Known rows, with every step that occurs
U, M, R, C:  .33  .09  .03  .12  .25 -.13 -.05 -.02  .08  .00  .16  .12  .14  .16 -.19  .28 -.01 -.13  .02
R, F, U, M:  .10 -.12  .01  .13  .16  .08 -.09  .00  .12  .11  .13  .26 -.11 -.05 -.18  .12  .10 -.13 -.18
F, U:  .01 -.24 -.02  .12  .13  .14  .04  .04  .01  .15  .19  .12 -.10  .00 -.01 -.04 -.02  .09  .06
C, R, P:  .09  .45  .10  .05  .26 -.04  .14  .10 -.06 -.04  .16  .00  .14  .20 -.33  .24  .17 -.07  .12
P, R, C:  .14  .44 -.03  .14  .01 -.16 -.11  .06  .08  .04  .17  .10  .13  .17 -.30  .03  .26  .03 -.07
P, U, C, R:  .00  .12  .08  .23  .09  .14 -.21 -.01  .05  .13  .16  .17  .14  .00  .01 -.02  .17  .10 -.01
R, C:  .06 -.01 -.01  .14 -.08 -.03 -.21 -.05 -.09  .06  .13 -.07  .03  .10 -.13 -.02  .31  .15 -.17
U, M, R:  .34  .13  .02  .13  .33 -.12  .03  .04  .13  .00  .13  .21  .14  .11 -.19  .31 -.11 -.19  .12
P, U, M:  .17 -.10  .07  .17  .14  .07 -.12  .01  .24  .16  .23  .05  .00 -.07  .06  .12 -.10  .05 -.02
M, R, P, U:  .21  .31  .19  .09  .11 -.16  .03  .07  .00 -.10  .22 -.02 -.07  .15 -.30  .20  .03  .07  .18
F, R, P:  .12  .17  .05  .00  .18 -.21  .02  .10 -.20 -.03  .19  .09 -.26  .17 -.29  .12  .09 -.08  .15
P, U:  .06 -.05  .07  .19  .03  .08 -.13  .05  .16  .13  .20  .02 -.03 -.07 -.02  .00  .01  .14  .01
F, U, C, R: -.04 -.07 -.01  .15  .19  .20 -.04 -.02 -.12  .16  .15  .28  .06  .07  .01 -.07  .15  .05  .06
C, U:  .08 -.05  .11  .22  .20  .23 -.07  .06  .15  .17  .14  .18  .19 -.01 -.03  .24  .10  .07 -.05
P, R, F:  .15  .55 -.03  .17  .11 -.15 -.07  .12  .18  .02  .09  .31  .09  .07 -.43  .12  .23 -.16 -.08
F, R, C, U:  .08 -.08  .05  .11  .17 -.04 -.12  .02 -.08  .04  .20  .15 -.04  .22 -.24  .14  .21 -.04 -.05
F, U, M:  .13 -.29 -.01  .10  .24  .12  .04  .01  .07  .18  .21  .15 -.08 -.01  .06  .08 -.13  .00  .04
M, R, F, U, C:  .14  .16  .07  .18  .17 -.05 -.06  .02 -.01 -.07  .10  .33  .04  .12 -.36  .13  .16 -.11  .01

Rows
 .19 -.15  .07  .06  .26  .03  .09  .01  .04  .09  .25  .12 -.12  .08 -.05  .16 -.14 -.01  .12 | F, U, M, R, P
 .23 -.01  .11  .17  .20  .01 -.08  .03  .25  .08  .24  .09  .04  .00 -.06  .19 -.13  .00  .05 | P, U, M, R
 .25  .01  .16  .21  .35  .15 -.04  .02  .26  .10  .16  .31  .23  .05 -.14  .44  .01 -.11 -.07 | C, U, M, R, F
 .02  .32 -.02  .21  .19  .08 -.16 -.01 -.17  .07  .02  .32  .29  .10 -.10  .00  .32 -.05  .03 | U, C, R
 .23  .38  .14  .07  .14 -.20  .06  .08 -.08 -.13  .16  .02 -.03  .18 -.36  .21  .07  .00  .19 | M, R, P
 .13  .38  .04  .17  .06 -.04 -.12  .05  .15  .09  .19  .15  .19  .16 -.25  .13  .26  .07 -.11 | P, R, C, U
 .06  .21  .17  .08 -.08 -.02 -.20 -.02 -.13  .09  .21 -.08 -.20 -.03  .03 -.02  .19  .26  .00 | R, P, U, C
 .16  .08  .11  .00  .19 -.17 -.02  .08 -.08  .01  .26  .06 -.28  .14 -.20  .15  .00 -.06  .11 | F, R, P, U, M
 .11  .39 -.03  .15  .13 -.08 -.03  .10  .18  .06  .14  .32  .01  .07 -.37  .07  .17 -.11 -.07 | P, R, F, U
 .35  .22  .09  .07  .28 -.16  .03  .03  .06 -.02  .17  .11  .04  .12 -.19  .33 -.08 -.13  .12 | U, M, R, P
 .21 -.04  .12  .17  .13  .01 -.14 -.02  .22  .07  .25  .03  .03  .04 -.06  .17 -.06  .05 -.01 | P, U, M, R, C
 .20  .19  .06  .14  .09 -.15 -.06  .01 -.04 -.10  .14  .05  .11  .23 -.35  .15  .18  .01  .04 | M, R, C
 .09 -.02 -.02  .07  .12 -.15 -.11  .03 -.16 -.01  .17  .12 -.11  .23 -.29  .05  .20 -.07 -.01 | F, R, C
 .02  .19  .02  .14  .32  .09  .10  .07  .09  .00  .12  .24  .18  .14 -.39  .20  .20 -.21 -.04 | C, R, F, U
 .17 -.24  .03  .09  .23  .06  .04 -.03  .06  .10  .24  .13 -.04  .11 -.05  .13 -.09  .00  .04 | F, U, M, R, C
 .13 -.13  .10  .17  .06  .13 -.21 -.09  .07  .15  .19  .02  .14  .08 -.02  .19  .22  .13 -.24 | R, C, U, M
 .08  .17  .03  .13  .36  .09  .10  .05  .13  .02  .13  .26  .20  .14 -.36  .26  .14 -.26 -.05 | C, R, F, U, M
 .34  .16  .03  .14  .31 -.12 -.03  .03  .15 -.02  .11  .26  .12  .09 -.28  .33 -.03 -.26  .01 | U, M, R, F
